What can hang from each mark:
z371: z514 z522
z850: z514 z813
z106: z813 z857
z813: z514 z522 z763 z850 z916 z989
z28: z813
z522: z371 z813
z916: z813
z857: z106
z514: z371 z813 z850

In the rows, 128 means zero.
Known rows, with every way that one mark hangs from another:
z106{z813{z514{z371} z989} z857}: [127  96 115  75 113 104 124 145 106  68 124 117 123 158  74 102 114 130
  92 147 141 155 107 114  87 146 133]
z522{z813{z514{z371 z850} z763 z916 z989}}: [ 96 120 148 143 182 164  78 111 130  88  82 148 117 137  76 132  96 113
 125 120 100 145 115 157  93 149 160]
z813{z514{z371} z522 z763 z850 z916 z989}: [ 92 166 171 146 194 133  88 127  68  88  95 191  65 143  88  91 105 136
 113  93  19 142 166 148  57 129 150]
z857{z106{z813{z514 z522 z763 z916 z989}}}: [107 112 154 120 143 111 104 150  85  70 150 123  87 145  92  93 131 141
  88 142 105 164 121 140  79 136 147]
z813{z916}: [114 124 159 115 143 121 117 150 115  85 122 125 116 150 105  98 158  96
  65 115 115 163  78 143 104 171 134]
z106{z813{z514{z371{z522} z850}}}: [122 110  96 112 149 133 119  99 104  82 102 152 133 184  92  94 111 109
 147 117 138 153  73 119  78 196 140]
z106{z813{z763 z916} z857}: [118 110 139  99 114 111 123 165 112  85 112  99 111 141  95 110 130 144
  63 161 146 174  87 150  79 146 145]
z522{z371 z813}: [135 117 103 133 127 128  95  86 147  70  96 106 147 145  83 112 152  82
 106 128 161 147  65 136 123 164 143]
z850{z514{z371} z813{z763 z916 z989}}: [104 121 148 141 195 140  73 115 117 123  77 133  90 136  84 136  90 132
 121  79 110 134 106 148  66 156 154]
z522{z371{z514{z850}}}: [146 105 109 136 153 137 110  77 134  74  86 132 143 152  88 111 124  74
 144 109 151 151  64 130 111 203 156]
z813{z514 z850 z916 z989}: [ 99 140 154 111 171 135  88 157 108  55 117 159 100 143  81  86 127 128
 102 104  57 152 139 154  96 139 121]
z28{z813{z514 z522{z371} z763 z916 z989}}: [ 96 120 158 141 186 152  62  96 100  83 114 145  70 129  69  84 122 156
  96 117  80 131 126 163  87 126 133]
z916{z813{z522}}: [141 117 135 113 134 136 133  93  96  98 127 129 122 169  99  77 155 107
  62 130 110 153  91 131  88 146 142]
z850{z813{z916}}: [111 122 143 123 146 139 105 126 123  95 105 114 113 147  94  95 145 111
  83 102 118 154  64 142  93 174 138]
z522{z813{z514 z763 z850}}: [102 140 111 113 157 159  91 107 108  71  78 122 113 169  89 103 128 133
  92 140 102 160 113 151  83 133 149]
z28{z813{z514{z371} z522 z763 z850}}: [ 99 140 126 112 183 155  95  84  55  90  89 154  75 179  94  80 127 158
  96 117  68 142 121 131  46 138 139]
z857{z106{z813{z850{z514}}}}: [125 109 106  93 131 100 120 150  88  62 132 105 119 175 111 104 147 127
 100 133 144 174  90 119  74 161 133]
z28{z813{z514 z850 z916 z989}}: [ 92 116 143 100 181 153  74 134 110  62 115 140  98 145  73  82 132 153
  90 114  77 144 119 162  93 132 105]
z106{z813{z850{z514} z916} z857}: [122 130 108  88 117 102 122 166 106  76 100 136 111 162 107 104 139 137
 101 129 132 171  95 136  76 156 124]
z514{z813}: [113 120 129  95 151 132 117 109 126  85 111 102 133 149 103 113 143  87
  92 117 135 164  76 119  85 182 156]
z857{z106{z813{z522 z850 z989}}}: [125 110 131 106 123  89 114 152  84  61 156 107 112 155  92  92 144 123
  92 129 121 169 107 124  78 147 126]
z916{z813{z514{z371{z522}}}}: [146 112 114 107 154 147 128  76 105  95  99 146 135 175  90  91 134 113
  93 129 110 141  91 125  98 155 153]
z850{z514 z813{z989}}: [115 104 121 113 164 132  77 112 117 102 108 105 103 154  78 114 112 123
 111  81 136 142  93 133  80 158 129]
z857{z106{z813{z522}}}: [129 105 128 105 113  94 130 139  81  72 155 105 111 170 107  88 160 112
  80 139 142 172  82 113  81 163 138]
z813{z514 z522 z763 z850 z916 z989}: [ 88 161 173 141 184 138  78 136  71  79 110 173  57 141  85  81 113 148
  99 101  23 151 167 165  66 120 140]
z106{z813{z514} z857}: [126 105 104  69  99 113 134 143  98  65 122 112 118 176  92  87 138 136
  79 158 149 168  88 115  87 153 136]
z371{z514 z522{z813{z763 z916}}}: [137 109 127 155 163 135  80  70 161 114  71 128 130 135  81 123 122  86
 126 108 139 157  74 178 128 181 155]

Rows:
[144 122 132 143 168 146  97  77 117  88  96 134 121 132  72  93 108 128
 103 125  89 141 129 167  84 124 153] | z916{z813{z522{z371{z514}} z763 z850 z989}}
[106 143 147 122 158 142 108  99  52  95 113 142  65 181 102  77 131 134
  76 124  77 156 124 127  62 143 159] | z813{z514 z522 z763}
[115 120 112 113 153 129  76 123 133  77 100 114 129 152  79 121 126 107
 110 106 126 154 111 151  97 140 121] | z522{z813{z850{z514} z989}}
[111 101 144 121 149 136  76 121 139  86 110  75 127 131  67 126 118 115
  69 138 140 157 102 164 100 130 143] | z522{z813{z763 z989}}
[113 147 124 114 127 104 115 149  78  95  95 147  77 161 111 100 127 153
 101 126 106 170 117 143  52 140 140] | z106{z813{z522 z763 z850{z514} z916} z857}
[137  98 126 130 138 106  76  98 142  96 115  95 134 135  66 117 136  91
 102 101 146 154  81 153 125 163 129] | z371{z522{z813{z989}}}
[121 164 118 148 168 120  90  90  62  93  80 151  73 166 108 101 126 130
 126  90  86 151 126 134  52 150 154] | z813{z522{z371} z763 z850{z514}}
[118 149 165 171 181 126  74 112 114  85  91 161  86 110  78 100 109 116
 127  92  60 145 141 177  86 142 147] | z813{z522{z371{z514}} z763 z850 z916 z989}
[126 115 132 141 142 120  86  92 112  91 120 113 104 135  69  88 130 106
 109  86 117 135  88 129  91 159 137] | z850{z813{z522{z371} z989}}
[109 119 152 165 174 148  80 100 106  98  93 136  97 128  79 113 101 119
 139  83 103 145  91 147  75 175 159] | z514{z850{z813{z522{z371} z763 z916 z989}}}
[114 115 142  99 127 105 102 182 117  71 112 102 110 123  78 113 111 158
  78 148 120 171 120 165  74 126 132] | z106{z813{z763 z850 z916 z989} z857}
[136 100 121 143 163 119  95  83 122 105  84 138 147 151  76 141 107  74
 155  80 140 147  72 124  98 200 152] | z514{z371{z522{z813{z989}}} z850}
[116 112 138 152 169 138  63  94 133  98  92 132 112 131  68 122 109 114
 131 101 115 150 101 169 113 158 150] | z371{z522{z813{z514{z850} z763 z916 z989}}}
[125 106 127 146 149 132  66  97 153  74  96  83 135 114  59 130 116 107
 100 135 150 142  97 163 113 135 152] | z522{z371 z813{z763 z989}}
[ 99 104 132  94 175 166  87 103  88  82 106 103  90 168  84  89 129 164
  65 145 115 151  98 146  74 138 137] | z28{z813{z514 z763}}
[126 148 153 153 138 109 112 109 100  87 120 161  96 144 106  82 167  83
  99  94  97 148  88 133 103 174 140] | z813{z522{z371} z916}
[102 137 152 158 172 148  70  94 105  93 100 145  72 125  72  86 110 139
 116  97  75 131 119 152  82 139 154] | z850{z813{z514 z522{z371} z763 z916 z989}}
[117 108 131 106 141  98 103 170 107  61 139 116 116 147  98 111 136 130
 105 124 128 168 106 140  85 150 126] | z857{z106{z813{z850{z514} z916 z989}}}
[111 106 142 119 140 115  97 132 104  89 141 101 104 147  76  90 110 130
  81 131 128 158 107 153  66 142 130] | z106{z813{z522 z763 z989}}
[115 119 142 155 197 128  61  99 120 134  71 136  89 130  79 138  87 131
 140  63 111 131 102 153  74 165 155] | z850{z514{z371{z522}} z813{z763 z916 z989}}
[111 117 109 113 147 159 102  97 116  74  96 133 130 176  90 106 134  99
 116 127 132 158  83 130 101 168 145] | z522{z813{z514{z850}}}
[101 136 140 141 182 138  69 128 134  94  74 135 114 133  84 139 107 119
 114 106 101 149 124 170  85 133 141] | z522{z813{z763 z850{z514{z371}} z916 z989}}
[110 119 131 112 192 129  92 102 114 111  86 123 110 147  97 147  98 105
 126  94 128 147 113 120  61 169 165] | z850{z514{z371 z813{z763 z989}}}
[137 106 131 100 152 139 111 126 122  73 119 109 144 144  75  95 128 125
  71 132 104 152 112 155  93 128 128] | z916{z813{z850 z989}}
[120 127 176 172 174 124  77 103 123  98 108 145  86 107  74 104 111 104
 110 101  88 141 125 173 100 148 154] | z813{z522{z371{z514}} z763 z916 z989}
[125 121 112 102 166 145 116  90 142  83  84 128 140 154 100 108 128  80
 125 112 123 164  84 136  91 192 155] | z371{z514{z813{z850}}}
[120 125 135 126 191 113  71 122  92 101  83 122  98 142  78 137  88 136
 121  85  97 149 137 151  62 143 144] | z813{z763 z850{z514{z371{z522}}} z989}
[127  82 135  94 121  95 114 160 108  60 160  79 129 147  85 105 140 117
  76 146 156 170  87 127  94 153 131] | z857{z106{z813{z989}}}
[107 121 133 163 175 162  61  94 149  68  79 140 119 117  66 125 101 115
 145 123 116 137 110 168 115 145 161] | z522{z371 z813{z514{z850} z763 z916 z989}}
